What can hang from each mark
kifu: fumeg lolo
muvom: kifu vatu
lolo: kifu vatu
pobak: dezan
vatu: lolo pobak
fuboz: kifu vatu
fumeg: kifu vatu

Each row was made from one small tree. The marks that hang from a mark follow it in brackets, in alphabetical order. Every link used is in the known rows. Write each row's tree.
Known rows
vatu{lolo{kifu{fumeg}}}: [-0.10 -1.34  0.36 -0.40 -0.90 -1.11  0.97  0.56  1.74 -1.47 -0.86  0.32
  0.22 -0.23  0.22  0.43 -1.76  2.30]
lolo{kifu{fumeg} vatu}: [ 0.80  1.04  1.59 -0.56 -2.09  0.87  1.42  1.33 -1.07 -2.45 -1.71 -0.30
  2.24 -1.53  1.81  1.51 -2.22 -1.14]
fuboz{kifu}: [-0.11  2.06 -0.19 -1.70  0.76 -0.37  1.57  0.14  2.13  1.20 -0.06  0.15
  0.77 -1.80  1.39  1.62  0.32  2.52]
lolo{kifu{fumeg} vatu{pobak{dezan}}}: [ 2.31  0.60 -0.69  0.38 -1.47  1.35  0.56  2.07 -2.68  0.01  0.33 -0.06
  1.40  0.08  1.87  2.27 -3.53 -3.69]
pobak{dezan}: [ 0.79  4.33 -2.33  0.20  3.09  1.01  1.11  0.59  2.80  2.97 -0.75 -0.62
 -0.60 -3.49  2.10  4.04 -0.17 -4.17]
kifu{fumeg{vatu{lolo pobak{dezan}}}}: [ 0.06 -1.17 -1.40  1.92  1.09  0.62 -1.58 -0.37  0.32  0.76 -0.72 -0.86
 -1.48 -0.15 -1.24  1.06 -0.06  0.92]
muvom{kifu{fumeg lolo} vatu{pobak{dezan}}}: [ 0.35 -4.07 -1.61 -1.46 -1.06 -1.27 -0.37 -2.00 -0.60  2.74  0.37  1.42
 -0.61  1.58  0.86 -2.69  2.80 -3.71]
muvom{vatu{lolo{kifu}}}: [-1.13 -0.52 -1.45 -0.76 -0.57 -2.40  2.11 -1.57  2.75 -1.88 -1.37  0.71
  0.28 -1.07  0.83 -1.62  0.25 -0.75]
vatu{lolo{kifu{fumeg}} pobak{dezan}}: [ 1.74 -1.89 -2.31  0.63 -0.25 -0.57 -0.06  1.39  0.17  1.27  1.47  0.54
 -0.75  1.71  0.19  1.25 -3.29 -0.60]
fuboz{kifu{fumeg lolo} vatu{pobak{dezan}}}: [ 0.25  0.02 -0.18 -2.05 -0.23  0.26  0.19  0.52 -4.30  2.22  1.27  2.58
  1.67  2.28  0.39  0.17 -3.23  2.02]
kifu{fumeg}: [-0.24  1.05  1.05 -0.75 -0.62  0.83  0.73  0.23  2.50  1.72 -1.24 -0.93
 -0.41 -2.03  1.11  1.97  1.44  0.80]
fuboz{kifu{fumeg lolo{vatu{pobak{dezan}}}}}: [ 0.71  0.37 -0.50 -0.77 -0.52 -0.31 -0.64  1.45 -3.61  0.75  0.47  1.92
  1.42  1.32  0.98  0.01 -2.93  0.51]
fumeg{kifu{lolo} vatu{pobak}}: [-1.34 -0.63  1.05  1.61  2.64  0.79 -1.31 -1.43 -1.32 -0.60  1.59 -2.05
 -0.57  0.10 -2.92 -2.16  4.45  3.24]
kifu{fumeg{vatu{pobak{dezan}}} lolo}: [-0.10 -0.57 -0.81  0.93  0.94  1.32 -2.11  0.75 -0.65  0.90  0.49 -0.33
 -0.96  0.27 -1.50  0.57  0.79  0.86]
kifu{lolo{vatu{pobak}}}: [-0.16  2.07  1.07  0.08 -0.36  0.55 -1.10  0.95 -0.12 -0.22  0.89  0.29
 -0.33  0.67 -0.35 -0.28 -0.08 -1.36]
lolo{kifu{fumeg} vatu{pobak}}: [ 1.59 -0.32  1.33 -0.30 -3.12  1.09  0.58  1.64 -1.80 -1.13  0.37 -0.48
  1.31  0.75  1.03  0.91 -1.94 -0.92]
lolo{kifu vatu{pobak}}: [ 1.50  1.43  0.63 -0.24 -1.57  1.02  0.79  1.49 -0.57 -1.28  1.12 -0.67
  1.12  0.20  1.02  1.27 -1.78 -2.13]
vatu{lolo pobak{dezan}}: [ 0.95  0.82 -2.65  1.14  2.08 -0.30 -0.68  0.32  2.02  2.76  1.24  0.11
 -2.24  0.54 -0.05  1.64 -1.29 -2.26]

Write each row's tree
[-1.40  2.44  2.15  0.48  2.16 -0.06  0.67 -0.60 -2.10 -1.53 -0.95 -0.53
  1.15 -1.49 -0.18 -1.64  1.80 -0.32] : fumeg{kifu{lolo{vatu}}}
[-1.14 -1.97 -0.87 -0.86 -1.86 -2.37  1.73 -1.37  1.67 -1.81 -1.95  0.79
  0.48 -0.51  0.86 -1.87  0.12  0.27] : muvom{vatu{lolo{kifu{fumeg}}}}
[-0.88 -1.41  0.99  0.35 -0.60  1.11 -2.25  0.27  0.14 -0.07  0.57 -0.66
 -1.04  0.85 -2.17 -0.66  2.11  3.56] : kifu{fumeg{vatu{pobak}} lolo}
[ 1.49  3.76 -1.12  1.09  1.06  1.46  0.14  0.97 -0.44  1.75 -0.01 -0.56
 -0.29 -1.23  1.51  2.66 -1.35 -5.54] : lolo{vatu{pobak{dezan}}}
[ 0.84 -0.50 -2.63  1.82  2.15  0.26 -0.54  0.22  0.53 -1.11  0.75 -0.78
 -0.70 -0.01 -1.35  1.35 -1.48 -0.24] : fumeg{vatu{lolo{kifu} pobak{dezan}}}
[-0.09 -1.52 -0.49  1.23  0.50  0.10 -0.74 -0.39  1.54 -2.23  0.98 -1.07
 -0.82  0.62 -2.20  0.06  0.11  2.74] : fumeg{vatu{lolo{kifu} pobak}}
[-2.15  1.01  1.30  1.19  3.67  0.46 -0.07 -1.69 -0.74 -1.93 -0.76 -1.80
  0.37 -2.09 -2.20 -1.55  4.41  2.91] : fumeg{kifu{lolo} vatu}
[-0.86  1.48  2.04 -0.31 -1.10  0.46 -0.41  0.94 -0.89 -1.17 -1.93  0.64
  0.72 -0.79  0.41 -0.34 -0.56 -0.12] : kifu{fumeg lolo{vatu}}
[-1.11 -1.09 -1.51 -0.04 -0.82 -1.81  0.30 -2.05  2.79  1.00  0.13  0.06
 -1.83  0.74 -0.29 -2.22  1.91 -0.92] : muvom{vatu{lolo pobak}}
[-0.74 -2.18  0.47  1.33 -0.42  0.44 -1.48 -0.82  1.06 -0.21 -0.54 -1.26
 -1.58  0.43 -2.04 -0.19  1.29  3.53] : kifu{fumeg{vatu{lolo pobak}}}
[-1.36  0.56  2.06 -2.89 -0.83 -0.33  1.21 -0.16 -2.85 -0.19 -0.86  2.37
  2.55  0.54  0.48 -0.55 -1.88  4.55] : fuboz{kifu{fumeg lolo} vatu}
[-0.25  0.13  1.82 -0.13 -2.05  0.67 -1.53  1.18 -1.48 -0.14  0.16  0.43
 -0.07  1.32 -0.29 -0.74 -0.35  0.04] : kifu{fumeg lolo{vatu{pobak}}}
[ 0.80 -1.43 -0.56 -0.07 -0.73 -0.78  0.07  0.69  2.15 -0.21  2.22  0.05
 -1.00  1.90 -0.81  0.21 -1.36  1.34] : vatu{lolo{kifu} pobak}
[-1.09 -2.67 -0.54 -1.22  0.05 -2.76  1.39 -3.95  3.11 -0.29 -2.24  0.87
 -0.68 -0.80  0.79 -2.96  3.44 -2.03] : muvom{kifu vatu{lolo}}
[ 0.53 -1.01  1.72 -0.98 -0.42  0.03 -0.67 -0.67 -0.11  0.03  0.74  0.53
 -0.11  1.13  0.01 -1.37  1.77 -2.15] : muvom{kifu{lolo{vatu{pobak}}}}
[-0.73  1.20  1.82  0.81  1.33  0.20 -0.08 -0.43 -2.59 -0.46  0.85 -0.71
  0.41  0.43 -0.79 -2.08  1.97 -0.14] : fumeg{kifu{lolo{vatu{pobak}}}}
